Each row comes from the steps of one path. Every step used is in the known rows, and no mark comes twice. Write the path behind each row, first mark first.
Known rows
M C N T J: [ 0.056 -2.704  0.321 -1.995 -3.143  1.748 -4.249 -1.508  0.614 -4.073
  1.476 -1.029  2.262 -0.403  0.945 -0.870 -3.079 -1.758 -1.031]
J T: [-0.384  1.081 -1.733  1.740  5.237  1.466  0.248 -0.577 -1.559 -0.012
 -0.234  0.031 -1.555 -2.661 -3.626 -3.029  2.092 -2.039  5.921]
J M N T: [ 4.011 -1.288 -2.411  4.047  2.338  1.533  1.010 -2.257  2.086  0.125
  0.774 -0.654 -2.628  0.420 -1.140  4.395  3.229 -1.214  3.444]
T N C J: [-3.512  2.225  1.681 -1.972 -2.405 -3.949  1.732  2.052 -2.910  0.726
  0.265  1.546 -0.784  1.611  0.535  0.224 -2.972 -0.273 -1.229]
C J M N: [ 0.726 -1.881  1.187  3.018 -1.639 -0.039  4.217  0.165 -1.131 -0.418
 -1.355 -0.875 -1.518  0.836 -1.507  1.830  2.107  2.530 -1.067]
J T N M C: [ 0.640  0.782 -0.871 -4.116  3.633 -2.348 -1.250 -1.151  4.337 -1.419
  1.488  0.334  2.920  0.514  4.511  0.568  0.403 -1.129  1.509]
M C J T N: [-4.381 -2.566  3.608 -5.635 -2.213 -3.577 -0.135 -0.793  0.765 -2.575
 -0.248 -0.173  2.879 -1.336  4.294 -1.281  0.956  2.050  0.168]
T N: [-0.876  5.332 -1.255  0.382  1.646 -2.245 -0.140  1.857  1.693  1.071
 -0.746  0.372 -1.260  1.363 -1.300 -0.699 -1.311 -2.346  2.062]
J M C N P: [ 2.411  0.560 -1.272 -0.183  0.936  1.430  1.654 -2.541  0.944 -1.662
  0.985 -3.686  1.618  0.114  0.928  0.630  3.119  3.889 -7.789]
N M C: [ 2.904  3.453 -2.825  1.051  3.474  1.328 -1.485  1.072  4.740  0.933
  1.754  1.989  0.143  1.250  0.622  0.531 -1.211 -1.228 -1.426]
T J: [-1.053  3.207  0.068  3.482 -0.996  2.332 -0.935  1.293 -1.665  2.062
 -0.485  0.657 -1.852  0.347 -4.007 -2.222 -3.430 -3.484  3.157]
C J N: [-1.432 -1.912  1.697 -0.416 -1.303 -1.788  0.794  1.755 -1.386  3.112
 -4.711  1.031  0.068 -1.167 -0.031 -0.972  0.515  3.048  0.351]
M N T J: [ 1.596 -0.863 -0.319  1.050 -2.474  1.491 -1.955  0.240 -0.709  0.198
  1.102  0.866 -2.337  2.320  0.124  1.315 -1.665 -5.150  5.251]
C J: [-2.362  1.930  0.345  0.721 -0.300 -1.332  0.984  1.988 -2.146  0.268
 -1.982  1.474 -1.498 -1.089 -2.881 -2.998 -1.566  0.763  0.521]
T J N: [-0.289 -0.247  1.178  1.809 -2.398  1.678 -1.423  0.976 -1.158  4.603
 -2.452  0.284  0.053  0.143 -1.110 -0.655 -1.074 -1.218  2.385]
M N T: [ 3.789  0.560 -2.449  1.491  1.943  0.630 -0.653  0.537  1.098 -0.476
  1.203  1.384 -3.309  1.366 -0.059  1.920  1.368 -3.765  4.192]
M C N T: [ 0.915 -1.528 -1.523 -1.797  0.803  0.861 -3.380 -1.108  2.409 -4.049
  1.422 -0.463  1.231 -0.951  1.091 -0.284 -0.014 -0.426 -1.565]
M N: [ 2.297  2.403 -1.652  3.138  1.527  1.591  0.848  3.321  0.399  0.054
  0.521  1.030 -2.895  2.912 -1.859  0.054  1.571 -3.430  1.401]
J N P: [ 2.028  3.198 -1.627 -0.399  1.565 -0.598  0.922  0.462 -0.992  5.598
 -1.982 -0.093 -1.048  0.452  1.766  0.021  3.068  1.578 -0.635]
C N T: [ 1.230  0.874 -2.286  0.008  3.271 -0.300 -1.262 -0.711 -0.537 -3.033
 -0.939  0.082 -0.857 -1.913 -2.421 -1.829 -0.418 -1.584  1.729]
N T J M C: [ 0.553 -2.782  0.524  2.288 -3.068  3.745 -2.763 -4.129  2.352  0.395
  1.847 -1.693  0.336 -1.453 -0.195  3.496 -0.789  0.031  1.928]

Write each row's path
[-0.520 -3.206  1.529 -1.017 -0.155  0.080  3.090  0.656 -5.031 -2.861
  1.823  0.741 -0.854  0.185  0.608  0.440  2.211 -0.943  1.451]
M N C J T
[-0.906 -3.785  1.272 -1.626 -0.934 -2.777 -0.696 -0.899 -1.254  2.174
 -3.521  1.494 -0.128 -2.354  1.584  0.540  0.363  2.968  2.719]
C J N T
[-0.836  5.115 -1.172  0.832  0.968 -1.718 -0.160  1.414 -0.620  1.899
  1.480  1.427 -1.972  2.455 -1.036  1.130 -1.294 -3.359  0.675]
T N C
[ 0.339 -0.726  1.391  2.250 -2.824  3.012 -1.206  0.972 -2.835  5.040
 -0.391  0.653 -0.169  1.172 -0.847  1.695 -1.756 -1.936  1.036]
T J N C
[-2.603 -1.810  1.198 -0.582  1.598 -0.434  1.937 -0.656 -5.273 -1.266
  0.685  1.080 -0.811 -2.949 -2.005 -1.604  0.395 -0.195  2.420]
N C J T
[ 1.765  3.775 -1.648 -1.995  1.650 -2.424 -1.870  1.233  6.160  0.398
  1.752  1.385  1.773  2.984  3.807  1.428 -2.137 -1.528 -2.090]
T N M C
[ 3.042  3.690 -3.557  0.994  5.378 -0.241  0.712  1.435  0.266 -2.703
 -0.561  0.596  0.216  0.391 -2.267 -2.586 -2.093 -1.786 -1.674]
C N M
[-1.465 -0.686  0.292  3.920 -0.392  0.805  3.559 -1.021 -3.282  0.755
  0.129 -0.091 -1.699 -1.026 -4.325  1.835 -0.507  2.353 -1.978]
N C J M
[ 0.055 -2.762  1.600  1.773 -3.573  4.081 -0.278 -2.001  0.664 -3.227
  0.222 -3.808  2.691  0.047 -1.259  0.177 -1.208  1.076 -4.373]
T J M C N
[-3.581 -0.776  2.718 -8.168 -2.137 -5.210  1.112 -1.715 -1.193 -0.950
  0.244 -1.729  2.951 -0.347  6.771 -1.390  2.081  3.643 -1.972]
M C J T N P
[ 3.059  2.061 -1.530  3.256  1.596  2.351  0.947  3.003 -1.334  0.529
  3.398  1.835 -3.339  3.672 -1.407  2.231  1.378 -3.947 -0.141]
M N C
[-0.739 -2.695  0.733 -3.474  2.167 -1.033  0.073 -1.541  1.034 -2.074
  0.956  1.048  2.771 -2.108  2.553 -1.716  0.037  1.686  0.107]
N M C J T
[-4.882 -0.572  2.331 -4.271  0.169 -5.123  1.303 -0.641 -2.478 -1.822
 -1.964  0.057  0.653 -2.485  0.882 -2.691  0.160  1.001  3.619]
C J T N
[-3.492 -3.412  2.469 -2.637 -0.339 -0.074 -0.360 -0.856 -0.927 -2.030
  0.378  0.180  1.593 -2.680  1.041 -2.186  1.641  2.379  0.803]
M C J T
[-0.160 -1.075  0.787  3.924 -3.445  4.146 -0.848 -1.650  1.821  1.469
  1.141 -1.967  0.661  0.208 -2.006  1.982 -1.054  0.178 -1.643]
T J M C
[ 1.562 -1.292 -1.374  0.969  2.028  0.027 -1.889 -1.026  1.673  3.167
 -1.711  0.927 -0.939 -1.319  0.453  1.463  1.454 -0.118  4.712]
J N T
[ 1.524  2.843 -1.576 -2.666  0.767  0.183  0.070  0.470 -0.176 -2.015
  1.125 -1.540  1.166  1.179  1.965 -1.693  1.351  1.326 -7.326]
M C N P
[ 0.651  0.394 -0.621 -0.082  0.922  1.501 -1.398  0.985  1.812 -3.598
  0.704 -0.823  1.483  0.275 -0.553 -2.202  0.385  0.074 -4.618]
M C N
[ 1.698 -0.340  0.729  5.295 -2.574  3.570  2.069  0.112 -0.440  0.966
 -0.089 -1.891 -1.285  2.342 -2.539  2.337  0.391 -1.985  1.561]
T J M N
[-1.831 -4.008  3.140 -2.233 -3.158 -0.851 -1.136  1.115  1.340  2.108
 -2.182  0.711  2.473 -0.084  3.334  0.062  1.395  4.701 -3.601]
M C J N
[ 2.282 -3.658 -1.336  0.656  1.689  1.830 -1.045 -3.955  3.158 -3.906
  1.284 -2.240  1.885 -1.448 -0.481  2.270  1.790  1.781 -2.845]
J M C N T
[ 0.998  1.213  0.852 -0.297 -2.708  0.626 -0.261  0.379 -2.780  6.158
 -1.917 -0.700 -0.291  0.756  1.944 -0.544  0.041  0.289  0.021]
T J N P
[-1.830 -0.139  0.326  3.451 -0.063 -0.296  3.380 -0.809 -1.029  0.787
 -2.235 -0.011 -1.118 -2.212 -4.227 -0.366 -0.066  3.322 -0.477]
C J M
[-1.148  1.249  0.687 -4.522 -1.664 -5.026 -0.002  1.588  3.504 -0.689
  0.250  1.649  2.332  1.998  4.499  0.176 -3.257  1.410 -3.726]
T N M C J
[-2.651 -0.393  1.322 -0.721 -2.516 -0.014 -0.405  1.754  0.578 -0.515
 -0.131  0.892  0.624 -0.106  0.103 -1.664 -1.032  1.865 -2.859]
M C J
